Known rows, with every way that one mark hangs from another:
gimem[faku[melet[zuro]] nefis[vudi]]: [ 0.16  1.40  0.02  0.97  0.21 -0.52  0.59  0.80 -0.53  0.59  1.14  0.34
 -0.14 -1.80  1.87  1.17 -1.64 -0.25 -0.67 -0.45  1.31]
faku[melet]: [-0.08  0.13  1.84  0.77  0.25  0.56  1.05 -0.34  0.52 -0.84  0.75  0.37
 -2.18 -1.79 -0.81  0.03  0.33  0.02  2.01 -0.27 -0.29]
vudi[melet[zuro] modag]: [-0.75 -0.04 -1.40 -1.63  0.09  0.32  0.54  0.23  0.40  0.42 -2.45 -0.09
  0.21  0.78 -1.95 -3.51  0.28  0.13  0.96 -0.87 -1.36]
nefis[vudi[modag]]: [-0.22 -0.38  2.69 -0.27 -1.00  1.08  0.58  1.20 -0.04 -1.82 -0.93 -0.82
  2.90  2.74 -0.10  0.26  0.12  0.45  0.94 -0.43  0.47]
nefis[melet[zuro] vudi[modag]]: [ 0.78  0.63 -1.08  0.03 -1.30 -0.55  0.43  0.62 -0.02  1.36 -3.06 -0.27
  3.38  4.80 -0.47  2.06 -0.04  0.79  0.63 -0.01  0.91]
modag[melet vudi]: [-0.81  0.08  1.65  0.68 -0.25  0.01 -0.76  0.82 -0.10 -0.87  2.17 -0.03
 -1.28  1.31  0.49  1.38  0.40  0.76 -0.19 -1.00  0.09]
melet[zuro]: [ 0.63  1.02 -1.01  0.13  0.18  0.07  0.54  0.36  0.08 -0.08 -0.56  0.94
 -0.54  2.19 -1.93  0.26  0.22 -0.38  1.63 -0.29 -0.53]
vudi[modag[melet[nefis zuro]]]: [ 0.09 -2.01 -2.01 -0.41  1.01  0.45 -0.54  0.79 -0.24 -0.11  2.60  0.14
  1.36  0.41 -1.31 -0.99 -0.60  0.41 -0.38 -0.85 -0.51]
gimem[faku[melet] nefis]: [-1.24  0.48  2.71  0.81  1.02  0.49  1.28  0.42 -0.76 -0.42  0.79  0.53
 -2.56 -1.39 -0.64  1.16 -0.67 -0.17  0.08 -0.88  0.99]
melet[nefis[vudi] zuro]: [ 1.63 -1.32 -1.83 -0.44 -0.22 -0.71 -0.82  0.64 -0.12 -0.07  0.62  0.18
  0.65  1.07  0.74  0.04 -0.38 -0.40 -0.39  0.46 -0.77]
gimem[faku[melet zuro]]: [-0.22 -0.29  1.94  1.46  0.51 -0.88  0.23  0.26  0.83 -0.10 -0.05  0.61
 -1.14 -3.75 -0.67  0.13  1.23 -0.69  1.30  0.31  0.28]
gimem[faku[melet[nefis[vudi] zuro]]]: [ 1.57 -2.66 -0.42  0.44 -0.16 -2.71 -1.01  0.76  0.10  0.67  0.98  0.28
  0.09 -2.94  1.92 -0.09 -1.17 -0.37 -0.62 -0.14  0.28]
vudi[melet modag]: [-1.46 -0.86  1.88 -1.68  0.01  0.94  0.92  0.34  0.32 -0.99 -2.77 -0.44
 -0.81  1.04 -2.08 -3.03  0.67  0.12  1.03 -0.96 -0.96]
faku[gimem zuro]: [-0.80  1.71  1.53  1.20  0.34  1.58 -0.44 -2.57  0.58 -0.78 -0.36  0.55
 -0.27 -2.15 -1.22 -0.33  2.60 -0.06  1.74  1.49 -0.13]
gimem[faku nefis[melet vudi]]: [-0.66  0.90  3.16  0.33 -0.48 -0.84  0.79  0.40 -0.91  0.67 -2.53 -0.08
 -0.71  5.05 -0.25  4.79 -0.36  0.15 -1.03  0.16  2.45]
melet[nefis zuro]: [ 1.17 -1.40 -1.77 -0.41  0.84 -0.14 -0.71  0.56 -0.04  0.16  0.12  0.79
 -0.85  0.81 -1.63 -0.44  0.07 -0.62  0.20  0.05 -1.24]
faku[gimem melet[nefis[vudi] zuro]]: [ 1.47 -0.75 -1.34  0.79  0.16 -0.22 -1.19 -2.65  0.15  0.39  2.37 -0.04
  0.63 -5.60  2.24 -1.18 -0.50  0.28 -0.26  1.26 -0.29]
modag[melet[nefis zuro]]: [ 0.55 -1.45 -2.09 -0.11  0.88 -0.49 -0.62  0.03 -0.09  0.10  3.30  0.82
 -1.48  0.20 -1.02 -0.22 -0.60 -0.15 -0.25 -0.33 -0.85]
nefis[melet[zuro]]: [ 0.71  1.39 -1.28  0.21 -0.17 -1.01  0.52 -0.37  0.24  1.97 -2.70  0.89
 -1.17  4.54 -2.47  2.73  0.55  0.14  1.70  0.10  0.17]
melet[nefis[vudi[modag]] zuro]: [ 0.99 -2.08 -1.49 -0.75 -0.19  0.12 -0.81  1.41 -0.15 -0.62  0.02 -0.43
  3.43  1.34  0.39 -0.66 -0.45  0.06 -0.62 -0.11 -0.65]
modag[vudi]: [-0.30  0.24  1.95  0.17 -0.66  0.39 -0.76  0.99 -0.06 -0.95 -0.47 -0.05
 -0.54  1.67  0.08  1.09  0.97  0.06  0.25 -0.68 -0.34]
faku[gimem melet[nefis[vudi]] zuro]: [ 0.58 -0.87  0.17  1.39  0.32  0.72 -1.36 -3.02  0.87 -0.86  2.69 -0.50
  0.32 -7.29  2.45 -0.94  1.41 -0.20 -0.71  2.39 -0.35]
nefis[melet[zuro] vudi]: [ 1.41  1.33 -0.88  0.28 -1.28 -1.52  0.25 -0.18  0.12  1.91 -2.35  0.23
  0.66  4.13 -0.24  3.02 -0.07  0.46  0.90  0.66  0.57]
nefis[melet vudi[modag]]: [-0.07 -0.09  2.15  0.06 -1.38  0.01  0.74  0.75  0.18  0.12 -3.12 -0.78
  2.69  5.15 -0.53  2.76  0.33  1.03  0.78 -0.07  1.36]

Rows:
[ 0.00  1.59 -0.12  0.42 -0.55 -1.47  0.66  0.47 -0.92  2.14 -2.43  0.38
  0.17  4.79 -0.03  4.00 -0.77  0.01 -0.98 -0.03  2.01] => gimem[faku nefis[melet[zuro] vudi]]
[ 0.48 -1.75 -2.30 -1.82  0.69 -0.76 -0.65 -0.47  0.37  0.72 -1.05  0.19
 -3.14 -0.42 -1.32 -3.15  0.24 -0.73 -0.27  0.05 -2.05] => vudi[melet[nefis zuro]]
[ 0.89 -2.59  1.16  0.96 -0.11 -1.76 -1.13  0.55  0.68 -0.49  1.36 -0.27
  0.20 -4.84  1.84  0.04  0.73 -0.84 -0.73  1.06  0.36] => gimem[faku[melet[nefis[vudi]] zuro]]
[-0.21 -0.02 -0.94 -1.79 -1.10 -0.19  0.26  0.46  0.49  0.01 -2.49 -0.87
  1.77  0.87  0.25 -3.03 -0.28  0.13  0.21 -0.58 -0.85] => nefis[vudi[melet[zuro] modag]]
[-1.47  1.22  1.32 -0.70  0.03 -0.19  0.20  0.26 -0.07 -0.22 -1.73 -0.43
 -1.47 -0.79  0.73 -0.65  1.04 -0.89 -1.48  0.66  0.40] => gimem[faku[zuro] nefis[vudi[melet]]]
[-0.16 -2.50 -2.29 -2.16  0.77  0.20 -0.46  0.22  0.27  0.11 -1.89 -0.22
 -0.28 -0.14 -1.56 -4.00  0.08 -0.23 -0.48 -0.69 -1.97] => vudi[melet[nefis zuro] modag]
[-1.06  1.57  1.30 -1.53 -0.22  1.36  1.18 -0.22 -0.38 -0.78 -0.94 -0.54
 -2.52  1.25  0.65 -0.83  0.07 -0.29 -1.08  0.21 -0.65] => gimem[nefis[vudi[melet]]]
[-0.39  1.59  1.05  1.95  0.62  1.50 -0.20 -3.46  1.01 -0.47  1.34  0.25
 -0.86 -6.41 -0.06 -0.84  1.97  0.11  1.46  1.57 -0.21] => faku[gimem melet zuro]
[ 0.32 -1.96 -2.77 -1.64  0.02 -0.98 -2.15  0.20  0.19  1.13 -1.04 -0.30
 -2.12 -1.06  0.78 -3.00  0.58 -0.49 -1.69 -0.35 -2.29] => modag[vudi[melet[nefis zuro]]]
[ 1.55 -1.62 -2.27  0.23  1.08 -0.28 -0.33 -0.12  0.38  0.69  1.68  0.69
 -1.62 -3.04 -0.27 -1.22 -0.39 -0.55  0.31  0.03 -1.28] => faku[melet[nefis zuro]]
[ 0.10  0.46 -0.93 -0.10 -0.79  0.13  0.26  0.99 -0.12 -0.48  1.89 -0.19
  3.34  1.37  0.40  0.25 -1.18  1.07  0.34 -0.64  0.42] => nefis[vudi[modag[melet[zuro]]]]
[ 0.24 -2.82  1.45 -0.85 -0.41  0.88 -0.30  1.48 -0.18 -1.87 -0.09 -0.79
  2.77  1.70  0.38 -0.28  0.07  0.20 -0.53 -0.17 -0.11] => melet[nefis[vudi[modag]]]
[-0.53  1.19  1.40  1.56  0.25  0.36  0.45  0.48 -0.01 -0.52  1.14 -0.13
 -0.48 -3.70  1.74  1.33  0.36 -0.63 -0.71  0.62  1.05] => gimem[faku[melet zuro] nefis[vudi]]
[-1.39  1.38  1.70  0.78  1.04  0.99  0.64  0.81 -0.40 -0.72 -0.38  0.67
 -1.27  0.69 -1.58  1.56  1.16 -0.99  0.08  0.27  0.75] => gimem[faku[zuro] nefis]
[-0.90  2.98 -1.39 -0.73  0.07  1.25  0.24 -3.05 -0.47  0.53 -0.64 -0.41
 -1.25 -1.64  1.23 -2.09 -0.34  0.10 -1.06  0.90 -0.22] => faku[gimem[nefis[vudi[melet[zuro]]]]]
[-0.53  0.36 -0.97 -0.12  0.48  0.62  0.52  0.80 -0.07 -0.40  1.86  0.38
  1.61  1.60 -1.80 -0.30 -0.55  0.87  1.09 -1.28  0.14] => vudi[modag[melet[zuro]]]
[-0.84 -0.71  2.14 -1.86 -1.15  0.40  0.60  0.44  0.35 -1.27 -2.66 -1.12
  0.93  1.20  0.04 -2.38  0.31  0.33  0.28 -0.51 -0.56] => nefis[vudi[melet modag]]
[-0.57  2.96 -1.16  1.25  1.55  2.39  0.56 -2.93 -0.34  0.57  2.44  0.62
 -1.41 -4.32  0.12 -0.57 -0.46  0.13  0.34  0.30  0.06] => faku[gimem[nefis] melet[zuro]]
[-0.81  3.15  0.43  1.85  0.39  2.84  0.24 -3.07  0.17 -0.74  2.47 -0.25
 -0.03 -6.33  2.41  0.26  1.14  0.05 -0.57  2.06  0.44] => faku[gimem[nefis[vudi]] melet zuro]
[ 0.57 -1.54 -2.44  0.18  0.32 -0.84 -2.26  0.70 -0.24  0.64  3.16  0.13
 -0.50 -0.43  0.81  0.18 -0.30  0.34 -1.72 -0.47 -0.76] => modag[melet[nefis zuro] vudi]
[-1.61 -0.01  3.61 -0.11 -0.18  0.93  0.95  2.38 -0.99 -1.54 -1.17 -0.36
  2.55  3.26  0.20  1.41 -0.80  0.16 -0.86 -1.13  1.81] => gimem[faku nefis[vudi[modag]]]
[ 0.37 -2.00  1.12 -0.14 -0.33 -0.45 -0.69  0.41 -0.19 -1.46  3.22 -0.44
 -0.79  0.59  0.95  1.01 -0.48  0.38 -0.89  0.36 -0.18] => modag[melet[nefis[vudi]]]
[ 0.66  0.77 -1.24 -1.38 -0.93 -1.04  0.22 -0.24  0.42  0.50 -1.98 -0.23
 -0.93  0.40  0.60 -1.95 -0.16 -0.24  0.41  0.25 -1.02] => nefis[vudi[melet[zuro]]]
[ 1.37 -2.22 -2.00  0.11  0.03  0.26 -0.52  0.66  0.31 -0.06  1.42 -0.59
  2.90 -2.97  1.52 -1.47 -0.99  0.19 -0.56 -0.02 -0.50] => faku[melet[nefis[vudi[modag]] zuro]]
[-0.75 -0.21  2.32  0.07 -0.96  0.70  0.67  1.07 -0.08 -1.87  1.90 -0.59
  2.52  1.89  0.40  0.92 -0.40  1.06  0.33 -0.87  0.86] => nefis[vudi[modag[melet]]]
[-0.57  1.68 -0.13  0.59  0.68 -0.99  0.78  0.21 -0.78  2.41 -2.68  0.92
 -1.60  4.80 -2.19  3.65 -0.40 -0.15 -0.15 -0.42  1.51] => gimem[faku nefis[melet[zuro]]]
[ 1.14 -1.15 -1.99 -0.03 -0.15 -1.03 -0.92  0.40 -0.21 -0.07  3.45  0.15
  0.19  0.17  0.86  0.60 -1.07  0.09 -1.01  0.30 -0.51] => modag[melet[nefis[vudi] zuro]]
[-0.65  1.17 -0.21 -1.25 -0.20 -1.16  0.49  0.49 -0.62  0.77 -1.85  0.04
 -1.63  0.96  0.76 -0.99 -1.09 -0.61 -1.27 -0.42  0.43] => gimem[faku nefis[vudi[melet[zuro]]]]
[ 0.54 -0.21  0.46  0.89  0.31 -2.02  0.27  0.24  0.22  0.99 -0.16  0.98
 -0.97 -1.93 -0.85 -0.17 -0.74 -0.39  1.61 -0.81  0.20] => gimem[faku[melet[zuro]]]
[-0.18  3.50 -0.90  0.81 -0.30  0.81  0.36 -2.94 -0.75  1.80 -1.08  0.08
  0.64  2.06  0.59  2.85 -0.09  0.77 -0.75  1.41  1.45] => faku[gimem[nefis[melet[zuro] vudi]]]
